Known rows, with every step that occurs
U-G-W-X-C: [ 0.814  0.627 -1.534 -1.270 -0.058 -4.099 -2.502  2.865  1.492  0.870
  2.692 -0.943 -1.018 -0.352 -2.626 -2.890  4.297 -0.429 -0.316 -2.123]
G-W-X-C-L-U-B: [ 0.963  0.330 -1.506 -0.486  0.463 -3.199 -2.891  3.768  2.864  2.434
  4.468 -1.452 -0.632 -1.633 -3.381 -2.271  2.810  0.273 -0.622 -0.793]
X-C-L-U-G: [ 1.628  3.073  0.162  0.223  0.781 -2.941 -1.744  3.241  2.515  2.394
  2.355 -2.297 -2.004 -1.615 -0.688 -3.175  4.215  1.419  0.684 -0.382]
C-L-U: [ 2.046  1.963  0.407 -1.397 -0.146 -1.905 -2.005  2.187  2.666  1.115
  2.081 -2.576 -1.406 -1.493 -0.237 -3.308  2.925  0.746 -0.452 -0.206]
B-W-G-U: [ 1.292  1.836 -0.108 -2.593 -1.049 -0.374 -3.353  1.921  0.702  0.185
  3.089 -1.254 -2.811 -1.108 -2.254 -4.618  1.593 -1.533 -0.896 -1.931]
C-L-U-G-W-X: [ 1.489  3.229 -2.203 -3.538  0.007 -3.910 -2.046  2.794  2.175  2.571
  2.337 -1.830 -0.622 -1.170 -3.159 -2.069  2.956  0.956 -0.634 -1.305]
W-X-C-L-U: [ 2.164  1.626 -1.269  0.252  0.321 -2.382 -2.619  3.626  3.158  1.286
  2.647 -2.317 -1.622 -1.675 -2.054 -3.733  3.198  0.567  0.569 -0.431]
Y-B: [ 1.564 -1.238 -0.636 -1.553 -0.454 -2.777 -2.330  0.349  1.898 -1.480
  3.884 -1.827 -1.444 -0.120 -0.153 -3.701  4.074 -1.449 -2.100 -0.916]
C-L-U-G: [ 1.687  3.206 -0.398 -2.366  0.186 -2.553 -1.498  2.449  2.243  2.465
  1.753 -2.299 -1.796 -1.132 -0.522 -2.918  3.928  1.037 -0.192 -0.753]
G-U: [ 0.938  1.459  0.921 -2.062 -0.614 -1.740 -2.379  1.968  1.757 -0.973
  2.179 -1.713 -2.478 -0.647  0.239 -5.003  2.326 -1.191 -1.014 -1.315]
C-L-U-G-W-B-Y: [ 1.314  2.990 -1.805 -0.963  0.601 -3.896 -2.339  3.817  3.630  3.322
  4.589 -1.349  0.140 -1.114 -4.078 -1.795  2.489  0.808 -0.669 -0.294]
G-W-X-C-L: [ 2.509 -0.462 -1.247  0.465  0.082 -3.502 -3.469  2.755  2.607 -0.181
  2.604 -0.751 -0.066 -0.406 -2.821 -3.036  3.219  0.850 -0.043 -0.844]
Y-B-U-G: [ 1.422  0.970 -1.125 -3.097 -0.683 -3.277 -2.359  0.999  1.813 -0.748
  4.065 -1.450 -1.527 -0.294 -1.188 -4.531  3.177 -1.251 -2.300 -2.021]
X-C-L: [ 2.710 -0.609  0.680  1.710  0.317 -2.322 -2.845  2.458  2.628 -0.462
  2.017 -1.390 -1.288 -0.339 -0.130 -3.839  4.292  0.978  0.212 -0.281]
C-L-U-B-Y: [ 1.358  0.324 -0.547 -0.459  0.762 -1.283 -2.526  2.908  4.029  2.172
  4.513 -2.025 -1.016 -0.558 -1.667 -2.728  3.120 -0.255 -1.718  0.408]
B-W-X-C-L-U: [ 2.471  2.086 -1.180 -1.028 -0.004 -2.342 -3.010  3.724  4.444  1.432
  3.945 -2.277 -2.145 -1.994 -3.235 -2.965  2.090  0.455  0.829 -0.990]
Y-B-W-X-C: [ 2.065 -0.998 -2.159 -1.365 -0.425 -3.266 -3.331  1.833  3.510 -1.079
  5.746 -1.506 -2.199 -0.515 -3.198 -3.280  3.318 -1.793 -0.712 -1.497]
L-U: [ 0.675  1.925  0.765 -2.046 -0.570 -1.812 -1.421  2.006  2.232  0.810
  2.424 -3.055 -1.883 -1.762  0.500 -3.590  2.998 -1.033 -0.702 -0.884]
U-B-W-X: [ 0.933 -1.898 -2.167 -4.190 -0.939 -1.661 -2.821  2.714  2.692  0.753
  4.442 -0.922 -2.258  0.023 -2.595 -2.878  3.665 -2.512 -1.859 -2.768]
L-U-B-W-X: [ 0.215  0.608 -1.828 -4.786 -0.756 -1.703 -2.216  3.194  3.218  2.252
  5.161 -2.276 -2.541 -1.557 -2.717 -2.654  2.690 -2.424 -1.496 -2.339]
W-G: [ 1.263 -0.494 -0.622 -0.659 -0.768 -0.241 -2.786  1.270 -0.525  0.329
  1.354 -1.305 -1.444 -0.319 -0.795 -4.251  4.407 -1.167 -1.109 -1.410]

Rows
[-0.005 -0.190 -0.774 -1.626 -0.399 -0.022 -3.072  2.270 -0.801  1.153
  3.200 -0.612 -2.587 -0.364 -1.353 -4.819  3.424 -2.187 -1.990 -1.665] : W-G-U-B
[ 1.380  0.782 -1.248 -2.354 -0.417 -0.157 -3.056  2.564  1.444  3.370
  4.256 -1.530 -1.805 -1.647 -2.983 -2.424  2.826 -0.345 -1.196 -0.998] : C-L-U-B-W-G
[ 1.120  0.427 -0.253 -1.772  0.067 -1.633 -1.973  2.670  2.435  2.164
  3.415 -1.978 -1.594 -1.184 -0.498 -2.855  3.583 -0.023 -1.399 -0.542] : C-L-U-B
[ 0.071  3.034 -1.318 -1.727  0.073 -4.008 -1.764  3.394  2.027  2.483
  3.342 -2.240 -1.321 -1.912 -2.713 -2.623  3.190 -0.313  0.064 -1.753] : L-U-G-W-X-C
[ 0.999  1.409 -0.228 -1.258 -0.720 -0.406 -3.094  1.812 -0.481  0.059
  1.699 -1.230 -2.392 -0.784 -1.082 -5.302  2.642 -1.318 -1.019 -1.435] : W-G-U
[ 0.222 -0.143 -0.050 -1.124  0.388 -1.167 -2.879  2.754  2.983  0.067
  4.695 -1.086 -2.075  0.299 -1.270 -4.476  2.675 -2.190 -2.294 -0.560] : G-U-B-Y
[ 1.339  0.675 -0.738  0.155  0.073 -0.527 -3.209  3.365  1.863  3.501
  4.775 -1.549 -2.181 -2.076 -3.135 -2.594  3.093  0.038 -0.208 -0.698] : X-C-L-U-B-W-G
[ 1.630  0.597 -2.291 -4.087 -0.278 -1.856 -2.705  3.424  3.781  2.541
  4.697 -1.805 -2.104 -1.270 -3.390 -2.284  2.463 -0.821 -1.258 -1.548] : C-L-U-B-W-X
[ 1.281  0.843 -2.429 -1.840 -0.409 -4.879 -3.223  2.139  2.180 -0.455
  5.107 -0.937 -0.626 -0.678 -4.118 -3.849  2.550 -1.069 -1.567 -2.282] : Y-B-U-G-W-X-C
[ 0.462  0.501 -1.415 -2.511 -0.625 -4.084 -1.848  2.886  1.041  1.560
  3.220 -0.553 -0.679 -0.526 -2.243 -2.484  4.161 -0.730 -1.089 -2.532] : U-G-W-B
[ 2.227  0.739 -2.012 -0.479  0.526 -4.179 -3.029  2.987  2.062  1.080
  2.299 -0.532 -0.474  0.076 -3.264 -2.567  4.285  1.208  0.053 -1.407] : U-G-W-X-C-L
[ 2.698  1.350 -2.278 -1.191  0.104 -3.356 -3.201  2.532  4.588  0.693
  6.036 -2.425 -2.065 -1.854 -3.968 -2.719  2.140  0.015 -0.095 -0.463] : Y-B-W-X-C-L-U
[ 1.916  1.869 -0.912 -0.112  0.275 -3.492 -2.861  3.336  3.092  1.325
  3.185 -1.959 -0.484 -1.936 -3.002 -2.722  2.173  0.883  0.283 -0.516] : G-W-X-C-L-U
[ 1.784 -0.484 -1.037 -1.292 -0.555 -2.246 -3.060  3.043  3.324 -0.371
  3.684 -1.457 -2.233 -0.679 -2.479 -3.600  3.294 -1.364  0.185 -2.083] : B-W-X-C
[ 1.002  1.859 -1.790 -4.280 -1.120 -3.611 -2.733  2.522  1.577  0.178
  2.521 -0.838 -0.406 -0.540 -3.126 -3.849  2.258 -1.045 -1.654 -3.161] : B-U-G-W-X
[ 1.102  2.820 -0.857  0.152  0.480 -4.564 -2.065  4.338  2.454  3.495
  4.019 -1.304 -0.608 -2.176 -3.056 -2.074  3.257  1.394  0.649 -0.995] : X-C-L-U-G-W-B
[ 1.396  0.884 -0.078 -3.150 -0.346 -1.633 -2.251  2.791  3.776  2.361
  4.717 -2.021 -2.008 -1.553 -1.655 -2.113  2.416 -0.267 -1.281 -1.033] : C-L-U-B-W
[ 0.724 -2.107 -0.500 -0.616  0.262 -1.146 -2.549  2.191  2.876  0.256
  4.346 -1.215 -1.142  0.737 -0.868 -3.453  4.337 -2.051 -2.450 -0.661] : U-B-Y
[ 2.071  3.252 -1.923 -2.059  0.235 -3.152 -2.450  3.936  3.822  2.715
  3.626 -2.110 -2.487 -1.653 -3.534 -2.574  3.096  0.783  0.974 -1.351] : B-W-X-C-L-U-G
[ 1.256  1.792  0.066 -3.055 -0.980 -2.276 -2.095  2.267  1.661 -0.041
  1.962 -1.341 -1.511 -0.439 -0.395 -4.680  3.200 -0.866 -1.426 -2.527] : B-U-G
